Known rows, with every way that one mark hangs from another:
j790(j398(j203)): [ -6  12  22   0  58 -18 -10 -31   1 -19  -2  24  29  -4 -22  25   1  -3
  23   4  35  -4  -9  67   0  -7  -5  -2 -24  11]
j496(j576(j992(j203)) j904): [ -2   6  22  -6  50 -11  -3   6   3 -16   1  95  38  14 -33  -1  42  35
  14  -2 -16  30 -23   5  11   0  30  12 -26  -4]
j992(j203 j576(j496)): [-21  19  13  10  61 -19   5  27 -29 -25   4  81  19   8 -40  -6 -19  21
  18 -22   2  27 -10 -20  19 -32 -12  10 -34  29]
j157(j203 j398 j576(j496) j790): [-54  55   1  -8  45  15 -16  29 -27 -27   6  34   6  20 -11 -19  35 -36
  24 -11  -4  14  -8  14  37  15  17   9 -53  39]
j790(j398(j203(j576 j992))): [  2  12  13  -8  57 -14  18 -21 -10 -39   8  21  41  -8 -28  10  53   8
  27 -15  74 -38 -10  70   7  19   0  -9 -25  -3]
j790(j398(j203(j576(j496)))): [ -8  16  28   0  55 -18 -10 -35 -18 -23   1  26  36  -4 -29  -3  23  -6
  30 -14  59 -26  -8  70  -3   6   8   9 -27  -1]
j790(j398(j203(j576))): [  2   8  15  -2  56 -23  -1 -36   1 -27   8  17  40  -4 -22  13  24  -4
  27  -2  59 -23  -8  62   3  11  -4  -2 -20  -4]
j576(j496 j992): [-16  32  27  10  53  -5 -15  -2  -8 -10   1  53  16   3 -26 -21  13  18
  16 -17 -21  12 -15  26  10   8  21  13 -37  14]
j203(j992(j576)): [ -3  27   2   6  55  -9  20  30 -16 -39  11  56  25  -4 -41   8  18  14
  16 -11  22   2 -10  -8  21  -6 -21   2 -29  14]
j904(j496): [ -2   3  12  13  58  -2 -15  18   9  -7  20  29   8   0 -26  10  10  25
  20  -1 -17  13  -6  17  19   6   6   6 -26 -21]
j496(j576 j904): [  0   3  20   1  47  -8  -5  -4   2 -22   2  67  41   4 -37  13  38  23
  18  17  11  24 -16  -1  -3  -6  11  27 -17  -6]
j992(j203(j576)): [ -1   1   6   4  63 -24  21  10  -3 -28  19  54  34   6 -21  -7  30  39
  19 -11  27  11 -12 -15  16  10   6  -7 -22  -9]
j992(j576): [  1  22   4  11  56 -17   1  10 -11 -30   8  54  26   1 -38  15  -9  10
  17  -1   8  17  -8 -17  14 -17 -31  12 -23  19]
j398(j203(j576 j992) j790): [  7  28   5  -5  57  -4  24  -5  -4 -48   3  10  30   4 -19   1  64   7
  31 -18  18 -44  -5  50  13  14  20   1 -27   2]
j496(j576(j992) j904): [  3  17  24  -5  43  -8 -10  -9   6 -15  -1  76  40   6 -32   3  48  22
  16   5  -6  21 -22  14   6   8  24  24 -26  -7]
j157(j576 j790(j398(j203))): [-22  35   2 -13  50   4 -20  -7   4 -30   0  17  28  15 -16  17  12 -49
  30   2  26   0 -11  67  17  -2  13  -4 -36  20]
j576(j496(j904) j992(j203)): [-23  19  33   5  53 -16 -10  29  -8 -18   1  94  24  14 -34 -20  25  23
  12 -16 -13  30 -18  28  10  -8  39  12 -32  10]
j992(j203 j576(j496(j904))): [-23  17  21   9  54 -25  -3  45 -21 -32   3 104  29  14 -50   0  -3  16
  16 -12  19  32 -12 -11  12 -37   2  20 -25  21]
j157(j203 j576 j790 j992): [-39  51 -14   0  50   4  -7   2  -4 -42   2  66  15  30 -14 -12  35 -18
  20 -15 -17   6 -14 -13  28   4  23  13 -46  20]
j203(j576 j992): [  5  18   9   5  55 -12  29   7  -7 -39  21  39  35  -4 -27  -7  65  34
  20 -12  39 -16 -10   5  13  30   7  -3 -24 -11]
j157(j203(j992) j576 j790): [-28  50  -5  -8  48  12   8  27 -18 -41   6  39  17  20 -17 -12  60  -8
  21 -12   8  -9 -11   4  31  11  21  -1 -44  20]
j398(j790): [ -6  28  12   0  59  -9   6   3   5 -21   7  25  16  15 -15  10  18   8
  23   9 -15   1  -5  17   6  -8  10   9 -30   4]
j157(j790(j398(j203)) j992(j576)): [-23  41  -7 -12  54 -13 -15 -24   8 -49  -8  63  28  14 -31  29  -3 -32
  26  -5   9  -6 -11  36  16 -27 -19  10 -45  31]
j992(j576(j496)): [-16  28  14  15  54 -14  -7   7 -24 -26   4  63  19   0 -43  -4 -16   8
  18 -12   8  15  -9  -9  11 -23 -17  20 -31  22]
j157(j790 j992(j576)): [-24  43 -15   1  52  -9  -2   5   6 -47   7  74  21  19 -30  11  11  -5
  21  -1 -23  19 -13 -29  22 -18 -18  18 -43  27]
j790(j398): [ -9  12  20  -1  57 -16  -4  -9   1 -12   9  42  28   2 -24  19   7   2
  18   9  39  10  -9  29   5   0  -1   0 -25   0]

Rows:
[-22  23  25   5  59 -12  -4  14 -13 -11   2  73  17  10 -23 -25  11  28
  14 -26 -27  23 -17  19  16  -3  27   1 -42  15]  j576(j496 j992(j203))
[ -3  38  22   0  52  -5  -8 -25  -7 -31  -6  15  25   9 -16 -22  39  -7
  31 -29 -18 -34 -10  79  10   9  29  18 -38  11]  j398(j203(j576(j496 j992)) j790)
[ -4  16  17  -6  59  -9   9 -16  -4 -27  -1  25  28  -7 -29  19  25   0
  23  -5  46 -22 -11  73   4   5   0 -13 -29  11]  j790(j398(j203(j992)))
[ -6  35  18  -3  57  -1  13  -5 -19 -45  -3  15  26   4 -25 -17  58   4
  34 -31  14 -47  -4  64   6  10  28  13 -36   8]  j398(j203(j576(j496) j992) j790)
[-12  24  30   6  49 -10  11  29 -17 -41  13  60  42   0 -44 -20  75  20
  20 -15  55  -9 -10  18   1  18  33  18 -23  -8]  j203(j576(j496(j904)) j992)
[ -9  28  32   1  51 -15  -8   1  -7 -40  -5  32  34  13 -32  -5  43  -7
  32  -9  16 -26  -4  65  -4  -7  30  31 -22   5]  j398(j203(j576(j496(j904))) j790)
[  8  19  18  -5  52 -19  -7 -35   3 -24   3  30  39  -3 -21   2  28  -2
  24 -14  41 -27 -13  83  10  25   2  -5 -28  -3]  j790(j398(j203(j576(j992))))
[-24  52 -10 -14  42  17 -21  18  12 -38   4   9  13  13  -7  -5  26 -42
  25  -8 -28  12 -15  75  42  33  10  -8 -50  38]  j157(j398(j203) j576(j992) j790)
[ -8  27  31  -2  52 -15 -17 -38 -14 -20   0  42  34  -3 -25 -15  26  -8
  26 -26  34 -26 -13  89   5  16  16   7 -35   3]  j790(j398(j203(j576(j496 j992))))
[-15   7  28   7  55 -24   7  31 -14 -32  14  84  40  11 -37 -17  41  28
  19 -14  43  16 -12   4   4   0  30  15 -20  -5]  j992(j203(j576(j496(j904))))
[  6   8  14   1  50  11 -24  -8   8   3  11  48  14   1 -27  -5  33  32
  20  -9 -44   8 -17  18  21  19  24  12 -36 -31]  j904(j496(j576(j992)))
[-31  46  16  12  49   3 -13   0 -28 -18  -6  73  15  14 -23 -37  19  -3
  17 -35 -13  -3 -15  29  25  11  31  13 -40  17]  j157(j203 j576(j496 j992))
[ -7  28  22   9  52  -9  -4  -6 -12 -22  11  56  30   1 -26 -33  39  18
  19 -25   5  -2 -15  23  13  26  18  15 -34  -2]  j203(j576(j496 j992))
[-16  30  13 -20  53  -1  -3  -6   3 -39   0  13  22   2 -19  23  44 -12
  26   1  26 -17 -11  73   8   4   7 -11 -43  16]  j157(j790(j398(j203(j992))))
[-10  27  33   7  45 -17 -12  14  -8 -27  10  75  40   6 -36 -27  56  13
  18 -17  19   4 -15  38   5  20  35  23 -24  -9]  j203(j576(j496(j904) j992))
[-16  42 -14 -17  48   7   2  36  -6 -55   4  18  14  -1 -25  20  28 -19
  25  -7   0  -1  -9  39  37  10 -28  -8 -48  52]  j157(j398(j203(j992(j576))) j790)
[-28  42  -1  -2  49   4 -10  10  -7 -34   5  35  16  24 -10  -6  34 -14
  21  -2   0   5 -10  -3  29   4  11   4 -39  19]  j157(j203 j576 j790)
[-17  28  37   8  46  -9 -20  19  -3 -17   0  73  27   6 -36 -15  26  10
  13  -8 -10  18 -16  42   3  -2  26  22 -28   8]  j576(j496(j904) j992)
[  7  21   9   0  57 -14   8 -17   4 -38   1   3  30   9 -15   8  36   2
  32  -7   8 -28  -4  51   8   2   2  13 -23  -1]  j398(j203(j576) j790)
[-20  32  21   7  49 -10   4  45 -28 -40   4  86  32   2 -58  -2  29   8
  16 -15  37  12  -9   7   8 -19   3  23 -27  22]  j203(j992(j576(j496(j904))))
[  1  -2  11  -3  57   6 -13   2   5   0  13  75  13   9 -26  -6  27  40
  20 -20 -47  20 -19  11  28   9  31   4 -40 -26]  j904(j496(j576(j992(j203))))
[ -6  28  20   2  55  -8  -3 -21 -10 -32  -4  11  27   8 -20 -11  29  -6
  34 -19   2 -29  -4  57   4  -1  20  20 -29   5]  j398(j203(j576(j496)) j790)
[-18  32  20  -1  56  -9  -3  -6 -32 -35  -8  53  25  -6 -47  10   3 -13
  25 -25  48 -23  -8  62   9 -17  -9   3 -37  24]  j790(j398(j203(j992(j576(j496)))))
